What can hang from each mark
H: Q
D: H Y
W: D F
S: D E Q
F: U W
Q: S W
E: H W

Each row was made from one small tree. Brackets hold a mark, then the marks that hang from it, in alphabetical order. Every link used is in the known rows. Write each row's tree.
In the rows, zero is written as 128.
Known rows
[D [H [Q [S E] [W [F U]]]] Y]: [124 124 117 181  94 138 132 151 177 139  97 101 139 101  86 169 163 139
 189]
[D H Y]: [154 135  99 164 123 155 121 124 144 139 112 134 139 119  72 134 161 160
 180]
[H [Q [S [D Y] E] [W [F U]]]]: [108 124 120 148  89 129 155 169 189 151 105  70 133  98 130 155 166 123
 159]
[D [H [Q S W]] Y]: [131 133 110 180 102 168 130 118 171 131 116 125 132 108  68 163 165 167
 179]
[E [H [Q S]] [W [D Y] F]]: [ 76 103  94 144 114 171 157 147 148 100  70 115 123  95  96 117 210 172
 123]
[S D [E [W F]]]: [135 162 107 112 104 105 159 165 146 155  91  86 155 115 184 122 196 104
 132]
[Q [S [D H Y] E] [W F]]: [119 135 133 176 101 149 157 170 180 159 110  93 138  85 162 151 172 134
 187]
[H [Q S]]: [108 137  88 136 114 159 126 125 149 142 109 119 120 132  92 126 157 149
 116]
[H [Q [S E] [W [D Y] F]]]: [100 125 128 158 107 157 148 164 160 147  95 100 121 110 129 143 172 137
 143]
[H [Q [S [D Y]]]]: [113 134  94 131  95 155 144 145 169 160 114  96 116 126  96 128 162 158
 140]
[W [D [H [Q [S E]]] Y] [F U]]: [102 111  98 171  92 136 135 216 138 162  59  80 118 117 101 133 179 124
 182]
[E [H [Q [S D]]] [W [F U]]]: [ 80 109  73 136 104 139 154 144 174  98  76  91 140  88 103 127 205 145
 123]
[F U [W [D [H [Q [S E]]] Y]]]: [127 104 103 190  88 101 110 166 171 141  99  85 136 140  92 151 161 111
 200]
[S E]: [147 158 111 124 142 117 125 129 133 160 109 128 150 144 138 112 156 121
 129]
[D [H [Q [S E] [W F]]] Y]: [123 132 119 178 104 151 139 143 168 144  95 114 135 102  94 162 167 153
 180]
[S [D H Y] E [Q [W [F U]]]]: [130 151 120 161  97  82 167 205 197 185  94  87 146 105 140 125 170 114
 215]
[D Y]: [156 122 114 138 125 156 129 119 149 134 131 124 135 113  84 117 145 158
 150]
[F U [W [D [H Q] Y]]]: [132  99  92 194  95 108 110 158 163 126  96  85 133 134  69 152 168 115
 202]

Write each row's tree
[121 136  86 183 117 140 122 141 151 125  80 105 144 108  86 165 182 123
 167] | [D [H [Q [W [F U]]]]]
[ 94 117  99 153 138 168 154 114 188 125 109 121 126 109  85 127 183 179
 152] | [E [H [Q [S [D Y]] W]]]
[ 94 134  74 134 135 155 143 112 137  99  79 132 139 129  92 115 223 158
 112] | [E [H Q] [W D]]
[111 119 114 162 117 163 146 154 146 129  91 100 119 103 102 145 182 139
 142] | [H [Q [W [D Y] F]]]
[ 98 114 117 167 106 178 145 158 158 132 100 100 112  97 107 145 171 149
 141] | [H [Q S [W [D Y] F]]]
[130 133  95 166 101 161 128 130 156 145 104 124 125 123  60 145 160 170
 171] | [D [H [Q S]] Y]
[100 104  89 178  90 154 132 210 139 149  63  80 111 107  84 132 179 133
 181] | [W [D [H [Q S]] Y] [F U]]
[ 78  94  88 145 102 157 151 156 163  96  72  99 129  92  85 123 203 154
 135] | [E [H [Q S]] [W [D Y] [F U]]]
[117 126 110 179 117 134 139 186 167 141  97 113 128  96 100 114 163 131
 182] | [S [Q [W [D H Y] [F U]]]]
[122  94 104 155 109 150 134 203 133 142  84  81 118 100 102 111 165 125
 163] | [W [D Y] [F U]]
[141 136 109 176 114 157 131 116 163 129 108 124 139 112  63 165 173 158
 183] | [D [H [Q W]] Y]
[122 112 101 194 102 140 119 144 151 131  98 112 119 138  86 141 171 146
 183] | [F [W [D [H [Q S]] Y]]]
[134 102  94 178 112 109 104 151 154 121 111  89 137 134 102 131 159 101
 170] | [F U [W D]]
[103 116 112 138 113 139 139 153 161 129 101 113 141 106 132 112 172 140
 141] | [Q [S [E H [W [D Y] [F U]]]]]
[100 116 124 159  97 144 143 173 167 144  98  87 125 106 122 149 167 125
 150] | [H [Q [S E] [W [D Y] [F U]]]]
[101 132 111 150  96 128 151 169 181 153  99  74 132 107 141 153 170 113
 148] | [H [Q [S D E] [W [F U]]]]
